Each row comes from the steps of one path. Every step used is in the known rows, and no mark comes twice. Write the path behind each row, first mark first.
In the rows, 128 means zero.
Known rows:
V J: [139 134 119 129 119 125 154 124 155 145 130  99 122 136 100 137 149 130
 140]
X E: [132 137 114 126 133 116 137 139 119 125 145 143 116 119 118  98 144 126
 135]
S C T: [114 131 127 125  98 134  76 144 114 183 149 121 104 110 120 137 165 145
 124]
X Q T E S C: [ 50 100 125 156 142 190 122 131  66 172 165 187 118 130  85 189 152  76
 113]
Q T: [111 143 130 122 128 129 146 126 134 125 150 134 129 150 132 133 143 102
 121]
E S C T: [113 123 121 142 107 158  66 142 116 193 152 120 114 103 120 146 162 152
 120]
C X Q T E: [ 71 101 160 120 139 148 128 133  91 110 153 202 113 154  69 196 161  73
 156]
S C: [116 130 130 133 117 133  98 137 111 163 119 133 113 119 120 133 140 121
 111]
S Q: [125 127 124 131 141 136 135 138  97  97 129 177 131 124 115 121 132 107
 126]
E R Q: [121 119 150 160 163 152 106 123  70 145 131 158 111 130 135 142 124 126
 130]
R C T: [110 131 131 119 100 132 118 125 126 146 166 100 106 107 102 136 154 162
 146]
R C: [111 130 134 127 118 130 139 118 123 127 138 111 112 116 101 135 131 139
 132]
Q T E R C: [ 54 132 165 129 147 162 167 132  57 144 168 146  83 129 116 157 133 113
 133]
C T E S Q: [ 80 112 121 128 140 172 114 143  55 139 177 186 123  95 110 159 145 143
 141]
S C X Q T: [100 111 157 138 119 143  88 140 120 132 129 187 107 159  66 175 181  60
 133]
T E R C X Q: [ 73  79 188 145 150 170 123 139  53 120 133 189  74 125  53 191 143 105
 168]
X Q T E S: [ 61  99 122 152 154 183 153 120  83 136 173 182 133 140  95 184 141  83
 131]
Q T E R C X: [ 63 125 197 117 142 150 134 142  67 129 153 164  71 138  90 177 153 110
 152]
E R C X Q T J: [128  99 223 149 135 163 136 131 134 124 122 162 111 157  86 188 181  67
 171]
S Q T E R C X: [ 61 124 194 118 154 158 140 152  36  96 154 213  74 135  78 170 155  88
 151]
E S C: [116 122 125 151 126 158  87 135 113 173 124 133 122 113 121 142 138 128
 106]
Q T E S: [ 69 128 130 128 146 164 145 125  89 149 171 153 128 130 127 168 134 114
 123]

Write each row's path:
[ 66 115 156 144 143 169  64 141   9 213 167 173  78  98 123 175 149 149
 133] => S C T E R Q
[104 140 145 128 139 140 128 142  99  87 168 197 102 126  61 130 186  91
 146] => R C X E S Q T
[124 115 156 137 120 145  54 144 123 158 109 151 110 121  96 162 157 123
 126] => E S C X
[137 131 193 151 159 155 129 118 105 163 137 154 137 147 165 166 152  94
 139] => E R Q T J
[129 133 149 118 117 109  72 157 111 146 123 166  89 116  87 124 173 115
 138] => S C X E
[ 70 137 136 111 137 139 156 129  86 137 166 154 118 136 126 158 135 107
 127] => Q T E
[108 135 121 144 149 162 143 132 106 104 156 183 143 140 120 135 147  87
 115] => E S Q T
[124 134 151 112 119 106 114 139 122 110 140 144  89 113  69 125 166 132
 158] => R C X E
[ 70 129 159 131 157 160 155 142  63 144 159 163  99 142 141 150 129 103
 128] => Q T E R
[112 123 157 147 137 151 141 132  96 135 130 121  92 121 116 127 126 134
 134] => E R C
[ 96 104 183 153 140 161 130 132 108 103 139 172  87 162  63 169 168  72
 154] => E R C X Q T
[ 51 127 132 144 151 172  93 117  40 196 174 180 116 118 113 193 145 109
 106] => R Q T E S C
[107 141 172 144 152 134  67 149  59 159 149 202  73 141 101 143 186  86
 132] => S C X E R Q T
[ 79 111 157 146 173 162 116 125  23 159 147 181 101 116 130 168 115 132
 136] => T E R Q
[105 135 152 155 163 152 124 118  76 142 154 165 112 151 141 146 140  99
 122] => E R Q T
[ 71 115 164 134 146 161 149 135  50 147 146 142  82 107 111 154 117 139
 139] => T E R C
[130  93 151 138 130 136 101 131 131 100 115 176 120 146  69 166 154  93
 156] => C X Q
[ 74 116 157 133 126 165  87 160  42 202 155 151  74 102 129 156 149 146
 132] => S C T E R
[114 134 140 138 124 141 127 148  91 152 175 124  72 103 108 100 167 155
 154] => X E R C T
[ 86 115 154 127 138 160 117 149  59 166 164 147  89 111 138 149 138 153
 147] => C T E R
[140 138 168 121 136 139 158 133 132 114 134 173 156 142 144 144 159  76
 136] => S Q T J
[ 63 100 152 153 164 180 164 136  54 131 160 192 104 152 108 169 135  73
 137] => X Q T E R
[ 62 134 136 121 153 143 133 111  55 149 178 176 123 132 122 179 135 111
 127] => R Q T E
[ 83 122 131 108 118 140 117 137  84 159 172 139 109 106 123 156 143 158
 147] => C T E
